What can hang from each mark
tidimo: zogu
fati: fifo mazo
gipu: fifo
roba: mezir
mezir: roba zogu
zogu: mezir tidimo vokor
fifo: fati gipu zogu
mazo: fati
bopa: mezir

In the rows, zero is written as 128.
Known rows, with every way that one mark hangs from another
gipu(fifo(zogu(mezir tidimo vokor))): [ 99 146 110 124 105 128 158 144 165 136 146 161 148 121  80 166  98 135
 123 134]
fifo(fati gipu zogu(mezir(roba) tidimo vokor)): [117 162 194 161 117 136 159 155 124 180 149 131  41 100 150 110 165 114
 222  99]
fifo(fati(mazo) zogu(mezir vokor)): [ 87 138 151 163 132 113 139 131 150 133 123  54 109 136 113 120 147 110
 148  84]
gipu(fifo(fati(mazo) zogu)): [115 111 147 174 108  96 135 118 162 109 140 108 146 150 103 154 144  95
 129  86]
roba(mezir(zogu)): [189  59 151 107 123 163  81 173 140 157 115 146 159 144 106 110  92 157
  95 142]
bopa(mezir(zogu(vokor))): [170 100 135  98 161 194  73 173 136 152 155 164 149 135 120 103  89 154
  73 175]
gipu(fifo(fati(mazo))): [129 108 126 149 113 116 148 104 172 101 163 118 128 137 104 163 144  95
 135 110]
mezir(roba zogu(tidimo vokor)): [144 151 166 111 159 166 139 153 141 157 166 138 178 162 111  61  93 136
 126 140]
fifo(fati(mazo) gipu zogu(tidimo)): [ 91 148 189 172 109  93 162 132 147 150 118 115  98 113 153 169 166 113
 158  63]
mezir(roba zogu(tidimo)): [150 132 183 119 170 136 130 155 136 119 145 135 172 150 119  81 103 133
 156 125]
roba(mezir(zogu(tidimo vokor))): [162 105 139  97 118 176 109 182 154 183 139 167 171 139  90 104  68 156
  84 146]
mezir(roba zogu): [179  95 181 125 164 149 103 140 123 127 136 110 163 167 129  67 122 136
 140 136]
bopa(mezir): [163  93 129  91 159 168  90 150 129 105 133 168 121  97 133 145 121 143
  96 169]
roba(mezir): [177  67 132  94 110 160 106 150 138 140 111 153 135 114 111 135 114 147
  97 148]
tidimo(zogu(mezir(roba))): [179 142 122  98 140 137 155 128 125 126 170 117 100  95 121  92 156 139
 194 145]
bopa(mezir(roba zogu)): [184 107 183 113 177 171  61 175 108 116 152 156 132 139 140  80 112 134
 146 162]
mazo(fati(fifo(gipu zogu(tidimo)))): [109 147  55 131 118  90 115  75  83 108  85 135 140 124 170 146 126 129
  70 148]
fifo(gipu zogu(mezir tidimo vokor)): [ 99 153 144 116 100 147 165 147 137 192 116 157  92  92 132 169 128 166
 134 131]
fati(fifo(zogu) mazo): [ 70 155 104 111 129  93 111  90  82  82  85  84 179 178 166 145 140 135
  81 100]
fifo(fati zogu): [144  72 162 168 148 113 120 137 141 112 103  89 127 130 124 108 155 104
 119  82]

Rows
[136 136 126  94 140 175 149 122 129 140 151 107  95 117 117  99 132 141
 162 167] -> zogu(mezir(roba) vokor)
[ 90 166 169 172 121  80 151 139 155  90 155 116 115 129 100 151 138  86
 217  81] -> gipu(fifo(fati(mazo) zogu(mezir(roba) tidimo)))
[106 160  44 126 111 109 121  73  85 133  98 137 143 132 165 134 120 130
  52 157] -> mazo(fati(fifo(gipu zogu(tidimo vokor))))
[108 159 148  95 162 121 165 145 139  83 134 135 101  83 114 143 122 134
 216 136] -> zogu(mezir(roba) tidimo)
[ 99 154  54 130 121  85 114  82  81 101  83 128 115 112 167 154 127 134
 105 151] -> mazo(fati(fifo(gipu zogu(mezir tidimo))))
[ 77 167 134 160 108 104 163 139 174 125 162 121 126 131  85 160 121 100
 163  95] -> gipu(fifo(fati(mazo) zogu(mezir tidimo vokor)))
[118 132  52 133 119  93  99  74  72 105  78 111 110 123 174 146 139 134
  95 157] -> mazo(fati(fifo(gipu zogu(mezir))))
[126 123  54 135 114  98  99  65  74 111  80 119 135 135 178 138 138 130
  60 154] -> mazo(fati(fifo(gipu zogu)))
[120 129 130 158 111 127 157 139 171 138 163 154 145 134  88 133 119  97
 118 104] -> gipu(fifo(fati zogu(tidimo vokor)))
[127 114 112 105 112 132 107 103  63 132  87 142 117 147 194 141 157 153
  95 129] -> fati(fifo(gipu zogu))
[136 118  37 115 120 114 110  54  82 106  97 127 120 125 177 144 139 131
  65 173] -> mazo(fati(fifo(gipu)))
[ 94 141  97  98 145 109 121 121  85  85  90 140 167 146 157 130 122 138
  91 114] -> fati(fifo(zogu(tidimo)))
[104 131 124 129 115 105 150 146 161 104 129 159 144 112  87 184 107 132
 145 122] -> gipu(fifo(zogu(mezir tidimo)))
[101 184 127  85 146 158 179 141 145 132 162 140 108  97 104 116 111 137
 181 155] -> zogu(mezir(roba) tidimo vokor)
[168  91 152 104 128 152 102 185 151 152 122 165 166 131  97 122  76 153
 107 134] -> roba(mezir(zogu(tidimo)))
[156  76 183 171 114 127 127 131 128 165 109 118  74 116 161 133 181 119
 139  90] -> fifo(fati gipu zogu)
[119 156  65 133 113 113 102  71  61 126 101 110 106 138 177 108 142 124
 110 165] -> mazo(fati(fifo(gipu zogu(mezir(roba) vokor))))
[ 92 119 167 171 145  84 128 135 145  95 101  50 104 124 121 141 158 106
 176  69] -> fifo(fati(mazo) zogu(mezir))
[174 161 105  91 127 168 165 124 131 167 192 120 107 106 112  73 145 141
 166 160] -> tidimo(zogu(mezir(roba) vokor))
[100 136 132 164 104 114 143 126 164 130 155 100 119 145  93 148 135 101
 151 102] -> gipu(fifo(fati(mazo) zogu(mezir vokor)))
[141  98 128 162 106 137 136 126 161 144 157 134 138 148  97 122 133  98
 106 112] -> gipu(fifo(fati zogu(vokor)))
